Each row comes from the steps of one path. Every step used is in the known rows, and no mark comes twice. Write the path behind each row, first mark first.
Known rows:
dusi-nidado-lidug-sisu-miza: [ -4  -6  -5  -3 -23 -10   3   4  -7 -42   6   5 -11  13   2 -17   5  14
  -6 -16  -7  24   1  -8   2   1]
sisu-miza-paderuz-dusi: [-14  14  -3  -8  -3   5 -11   0  13  53   5 -20   2   5   2  13   0 -10
  -1  33  -4 -44  11   3  -2   6]
sogi-fumu-sisu-miza-paderuz-dusi-nidado-lidug: [  4   8  12  -1  13  -8  -1   2 -13  10  16  -8   1  25 -10   0  -4   2
  -1  14   5  10  -1  -8   3   3]
nidado-lidug-sisu: [ 11  -6   3   3   1  -9  -8  -5  -4 -37  14 -11  -4   2  -3 -38  -4  18
  -5 -23  -4   1   2  -3   9  -7]
sisu-miza-paderuz-dusi-nidado-fumu-gozov: [-18  -1  -1   6  19  15  13   7  -1  59  -9  14   7 -25  -3  32  18  -7
  -6  23   6 -24   0  11   9   1]
fumu-sisu-miza-paderuz: [-11   7 -20 -19 -12 -20 -10   1 -13   2   9  -3   6  10  -6  15 -22 -18
  -5  25  -6 -34   0  -8   0  -2]
lidug-sisu-miza-paderuz-dusi-nidado: [-14   2  -1  -3 -18   6  -1  -1 -14  21  -2 -14   7  11  -1  12  11  11
  -6  24  -2   9   6   0  -7   5]
nidado-dusi: [ -4   2  -9   8 -13  21  -8  -6   2 -31   1  -7  -5 -12   6   5  10 -12
  -1  -3 -11 -37  10  22   7  -6]
dusi-nidado-fumu-sogi: [ -6  -1  -1   2  12   6  11  -7 -13 -20  -8  32   2 -11   9  -3   4 -28
   2 -13   4   0  -9  23 -11  -4]
paderuz-dusi-nidado-fumu-sogi-lidug-sisu: [ 15   1  19  13  15   0   2  -4  -8  -4 -16   3   5  11  -6 -31  14   9
  -4 -17   6  -3   0  -1  -7  -5]
sisu-miza: [ -8   2 -17  -5 -27   0  -1   3   9 -16   1  13 -12  -3  10   7  -9 -22
   1   1  -7 -21   4  -3  -2   5]
gozov-fumu-sogi-lidug-sisu-miza-paderuz: [  6   5 -12 -26  10 -30  -5   3   0  12 -12 -11  13  11  -1  -4 -21   1
   9  11  -2 -16  -5 -18  -8   3]
dusi-nidado-lidug-gozov-fumu: [ 13 -17   5   7   7  11  15   0  10 -27   0   7  -2 -24   8  12  -2  17
  13 -25   4  74  -9   5   4   2]
nidado-lidug-sisu-miza: [  2  -2  -6  -4 -12 -16  -5   5   1 -30  12  -1 -11   9   1 -28  -4  10
  -6 -16  -9  -6   4 -10   7  -3]
sogi-lidug-nidado-dusi: [ 15  -2  -3   9 -31  27 -31  -6   5 -41 -19  -9 -16   3  -5 -16  18  20
  -3 -14  -8 -17   8   5   6  -5]
nidado-lidug-gozov-fumu-sogi: [ 10  -1   5   1  33  -5   5  -1  23   5  11  12  -2 -21   2  -9 -16  -4
  16 -30   3   0  -8   7  -3  -2]
sogi-lidug: [ 13  -1  -3  -2 -21   6  -9  -6  16 -20 -14  -5 -13   4   6 -10  -9  -8
   2 -12   1  -7   0 -14  -3   2]
paderuz-dusi-nidado-fumu-sisu-miza: [ -6   4   4  16   0  -4   9   6 -20 -18   1  25   1   9  -4  12   9 -18
  -9   6  -1 -15   1   6   4  -3]
dusi-nidado-lidug-sisu: [  5 -11   5   3 -12  -2  -1  -6 -16 -47   7  -3  -5   5   0 -27   4  22
  -5 -24  -1  35  -2  -1   4  -4]
miza-sisu: [  4  -9  -9  11 -12  -4 -16  -6  15 -30   9 -17  -3  -3   8 -13 -17 -33
  -3   8   0 -12   3  -5   1  -5]
dusi-nidado-lidug: [ -5  -5   3   0 -16   9   1  -8   1 -33   8   5 -15   4   5  -8   5   0
   0 -17  -1  30  -3   7   1   0]
sogi-lidug-sisu-miza-paderuz-dusi: [  3  10   3  -7  -5  -4 -15   2  10  44  -5 -32   4  19  -5 -10   2  14
  -4  23  -2 -32  12 -16   0   3]
paderuz-dusi-nidado-lidug-sisu: [  4  -3  18  13  -1   3  -2  -5  -7 -19  12 -10  -3  11  -6 -26  13  26
  -5 -16   0  13   5   3   5  -4]

Write each row's path:
[ -2   5  14  -3  36   5   5  -3  17  46   9  -6   8 -11  -3   7  -2  10
  15  -4   6  12  -6  13  -7   1] | miza-paderuz-dusi-nidado-lidug-gozov-fumu-sogi
[ -2   1   8   9  19  -1   4  -5 -34  -2   0   1  17   3  -8  14   5 -10
  -9  19   5  -3  -3  14   4  -9] | miza-paderuz-dusi-nidado-fumu-sisu
[  0   1 -11   2   0 -27   5   7 -12 -40   6  24   2   2  -1  21 -26 -26
   7  -1  -5 -25  -5  -8   5   1] | gozov-fumu-sisu-miza
[ -1  -5  -9 -16   2 -15   7   7  -8  -6   8  -2   7  -1  -6  22 -13  12
   3   6  -1  43  -9  -8   4   0] | dusi-nidado-lidug-gozov-fumu-sisu-miza-paderuz
[  7  -3  -3   3  22   1   8  -2  16   7   2  18   5 -29   6   8 -20 -14
  17 -22   3  -4  -7   7  -9   0] | lidug-gozov-fumu-sogi
[  5   0   7   2  -3   1   5   6   2  26 -10  -8   7   8  -9  30   0  13
   3  14   5  29  -3 -14  -3   5] | sogi-lidug-gozov-fumu-sisu-miza-paderuz-dusi-nidado
[  5   4   6  -5   5  15   4   5  21  53 -18  -5  -1  -5  -1  -2  16  11
  -3   2   6  23   0  -3 -12   1] | sisu-miza-paderuz-dusi-nidado-fumu-sogi-lidug-gozov
[  4  -4   5   1  21   1  13  -2  15  -8   6  19  -2 -17   3   1  -9   0
  15 -31   4  30 -11  10  -8   0] | dusi-nidado-lidug-gozov-fumu-sogi
[ -9   1   1  -1   5  13   9   1 -11  16 -12   1   9  -3   9  20  21  -8
  -4  27   3  21   1  18  -1   2] | sisu-miza-paderuz-dusi-nidado-fumu
[ 27 -13   0   5   2   8   7   1  22 -13 -17  -1   0 -24   8  10 -13   9
  15 -21   5  44  -6 -13   0   4] | sogi-lidug-gozov-fumu
[-12  -6   0  11  22   8  13   8 -15  48  -9   8  14 -22  -8  20  17  10
  -9  17   4 -16   0   6  11  -3] | lidug-sisu-miza-paderuz-dusi-nidado-fumu-gozov
[ -6  11   6  -7   9  -8 -15   1   9  39  15 -33   3  16  -5 -17   6  18
  -5  19  -5 -33  12  -3   7   0] | nidado-lidug-sisu-miza-paderuz-dusi
[ -3  -4   3   2   8   5   9   2 -23   7 -12  -4  17  -1   4   5  22   9
  -9  22   2  27   1  12   1  -2] | lidug-sisu-miza-paderuz-dusi-nidado-fumu
[ 11 -10  -6  13  19  12   7   3   2  20   0  21   1 -35  -2  16 -23 -17
   7  -6  12 -26  -5 -11   6   5] | sogi-fumu-gozov
[-21   7  -2  -7 -21  14   0  -2  -3  33  -2  -8   1   9   5  28  10  -6
  -2  29  -1   1   6   5  -8   9] | sisu-miza-paderuz-dusi-nidado
[ -1  -4 -14  -2 -23 -11  -2   4  -7 -28   1   6  -3   1   4 -10  -9  -2
  -5  -6  -8 -11   5 -11  -1   1] | lidug-sisu-miza
[  9   1   4  -3   3   4   4  -6   3 -20 -22  19  -6   3   5 -13   5 -17
   2 -18   6   7  -8   3 -11  -2] | dusi-nidado-fumu-sogi-lidug
[-16   9   7  -8  -7   6  -5  -1  10  24  11 -14  -9  18   0   2  15   7
  -2  14  -3   4   5   5   2   5] | sisu-miza-paderuz-dusi-nidado-lidug
[  6   5  -8  -9 -16 -19  -8   4   7 -15  -6   7 -10  16  -2 -29 -12  -3
  -2 -16  -5 -33   2 -21  -8   0] | fumu-sogi-lidug-sisu-miza
[-13  12   9  -4  -1  -8  -5   0  -5  11  19  -9  -5  28 -11   1   5   4
  -7  12  -3 -13   3   0   5  -1] | fumu-sisu-miza-paderuz-dusi-nidado-lidug
